Each row was made from one small tree. The marks that hang from a mark follow it in brackets, in alphabetical order. Every link used is in the known rows. Write each row's tree.
Known rows
labaf[fana[mufaf[todi] pobusu[fomep[sulik]]]]: [ 24  -9 -19  -8  32   0   3   6 -12   8  26  18   4  -8  -6  14 -24 -14
   0  -6]
todi[mufaf zugiki]: [ 20  -7   0 -26  36   4  -2  -4 -20   2  24   1  12   7 -11  21 -18   8
 -16  10]
sulik[fomep[pobusu]]: [ 14  11 -12 -16  32   0   4  -3 -28   1   4  12  16  -9  -7  20   3 -13
  -5   3]
labaf[fana]: [ 17 -11   1 -17  19  -8  -5  -6 -21   9  10  13   8  -6  -8  17 -13  -9
 -17  13]
pobusu[fana[labaf mufaf] fomep[sulik]]: [ 13 -15 -24  -7  22  11  -1  19 -33  -6   5  -2  23 -12   0  11 -15 -14
  -3  -3]
fomep[labaf pobusu sulik]: [  5   3 -25  -4  19  10  -2 -11 -26  -1  11  16  36  -7 -25  22  -4  -3
 -18 -11]
labaf[fana[mufaf[todi[zugiki]] pobusu[fomep[sulik]]]]: [ 28 -11 -15 -15  36   2   6   0 -12  11  32   9   4  -1  -4  19 -26  -9
  -7  -5]
fana[labaf mufaf[todi[zugiki]] pobusu[fomep]]: [ 33 -19  -1 -20  40   2  17  23  -7  -5  33   1   4  -4   1  11 -32 -11
  11 -10]
sulik[fomep]: [ 20   3  -5 -18  29  -2  -2  -3 -27   0   8  12   7   2  -7  21  -8  -8
   1  14]
sulik[fomep[pobusu[fana[mufaf]]]]: [  9  14 -16 -15  26  -7   6   7 -40  10  -3   7  22 -19   4  15   3 -15
  -8   5]
fana[pobusu]: [ 14 -10  -4 -12  27  -7  10   8 -17  -4  25  15   6  -7 -12  12 -11  -5
  -2   5]
pobusu[fomep[labaf[fana[mufaf]] sulik]]: [ 19  -3 -27 -13  20   7 -19  -6 -32   6  15  18  16  -5  -5  21 -21 -10
 -14   0]
fomep[labaf[fana[mufaf pobusu]] sulik]: [ 17   6 -19 -10  18  -8  -7  -2 -23   9  29  26  19 -11 -15  16 -13  -8
 -20   1]
fana[pobusu[fomep]]: [ 18 -17 -17 -15  34   3   6  13 -21 -15  27  16  -2  -8  -3  12 -14  -8
   7   0]
fomep[labaf pobusu[fana[mufaf[todi[zugiki]]]] sulik]: [ 10   1 -21  -7  19   5  11  -6 -24  14  13   2  40  -7 -19  22 -17   2
 -17 -15]
mufaf[fana[labaf pobusu[fomep[sulik]]] todi[zugiki]]: [ 32 -27 -10 -18  35  12  12  -1  -5  -3  25   0  11   5  -7  21 -25  -8
   3 -17]
fana[labaf]: [ 18 -16   4 -14  21  -1   3  11 -16  -6  10   4  17  -5 -12  12 -15 -11
  -5   4]
todi[zugiki]: [ 16 -13   5 -20  27   3   7  -7 -20   4  15   0  12   5  -8  20 -17   1
 -13   9]

Which tree is each row?
[ 22 -22  -7 -17  29   4  10   9 -24   8  12  -6   7   0   5  15 -31  -1
   4  -1]
pobusu[fana[mufaf[todi[zugiki]]] fomep]
[ 13 -12   0 -13  16  -8   6  21 -28   3   4  -1  23 -15  -2   7 -15 -12
  -7   6]
pobusu[fana[labaf mufaf]]
[ 21   5  -8 -13  25  -8  13  19 -23   8   1   2  25 -19  -4  12  -9 -20
   5  -6]
sulik[fomep[pobusu[fana[labaf mufaf[todi]]]]]
[ -1  -1 -35  -2  12   5   0  -4 -34  -4   7  12  41 -14 -24  20   0  -3
 -19  -9]
fomep[labaf pobusu[fana] sulik]
[ 28  -8   8 -21  31 -15  14   1  -7  19  31  10   4  -5  -5  15 -25  -7
 -11   5]
labaf[fana[mufaf[todi[zugiki]] pobusu]]
[ 30  16  -8 -27  29  -8  -1 -12 -23  23  17  14  19  -6  -6  27 -17 -11
 -13  -3]
sulik[fomep[labaf[fana[mufaf[todi[zugiki]]]] pobusu]]
[ 19 -13 -26 -11  24  12   0   0 -29   4  19   1  22   4 -10  22 -32   3
  -1  -9]
pobusu[fana[mufaf[todi[zugiki]]] fomep[labaf sulik]]
[ 18 -17 -22 -13  31  11   1  -6 -21  -1  15  14   7  -2  -2  19 -12  -7
  -2  -7]
mufaf[fana[pobusu[fomep[sulik]]]]
[ 19  -9 -13 -16  37   0   7  18 -24  -4  24  15   0 -11   7  10 -19 -10
   6   0]
fana[mufaf pobusu[fomep]]
[ 21  -7   6  -9  31 -11  17  13  -6  10  24  14   6  -6  -9   9 -25  -5
   5  -2]
fana[mufaf[todi] pobusu]
[ 15   7 -17  -5  17  -1  -3 -10 -16  22  12  18  32 -11 -21  20 -17  -9
 -19 -12]
fomep[labaf[fana[mufaf[todi]]] pobusu sulik]
[ 31 -13   4 -33  37  -2   4   4 -11  -1  30   4  12  -2  -5  16 -15  -2
 -15  -1]
todi[mufaf[fana[labaf pobusu]] zugiki]
[ 26 -13 -15  -4  35   7  11  23  -8  -6  27   8  12  -6 -10   9 -26 -14
  12 -15]
fana[labaf mufaf[todi] pobusu[fomep[sulik]]]
[ 26  -7 -23 -12  35  11   7   3 -16  -2  39  12  12   6 -13  21 -32   1
   4 -14]
fana[mufaf[todi[zugiki]] pobusu[fomep[labaf sulik]]]
[  0   6 -31  -3  13   4   1   0 -37   8   5  11  42 -18 -15  16  -4  -5
 -21  -9]
fomep[labaf pobusu[fana[mufaf]] sulik]
[ 24 -12   6 -33  35   4  -4 -16 -18  14  13   0  12   8  -3  23 -19   7
 -20   7]
todi[mufaf[fana] zugiki]
[ 23 -22 -18 -14  29  10   2   5 -17  -9  17   9  13  -6  -4  15 -12 -15
  -1 -11]
mufaf[fana[labaf pobusu[fomep[sulik]]]]
[  4  -1 -18  -3  18   3   9  13 -30   5  -1  -2  42 -22 -10  10  -1 -16
 -19  -9]
fomep[pobusu[fana[labaf mufaf]] sulik]
[ 23   0  -3 -21  22  -6   4 -11 -15  24  17  11  25  -9  -9  22 -23  -6
 -20  -8]
fomep[labaf[fana[mufaf[todi[zugiki]]]] pobusu]
[ 18   7  -7 -19  32  -5  17   1 -27  17   5  -2  21  -8   0  20 -10  -8
  -4  -1]
sulik[fomep[pobusu[fana[mufaf[todi[zugiki]]]]]]
[ 15 -11 -31  -8  23  18 -12  -4 -29 -12  17  15  17   3 -15  22 -19  -1
  -2  -5]
pobusu[fomep[labaf sulik]]
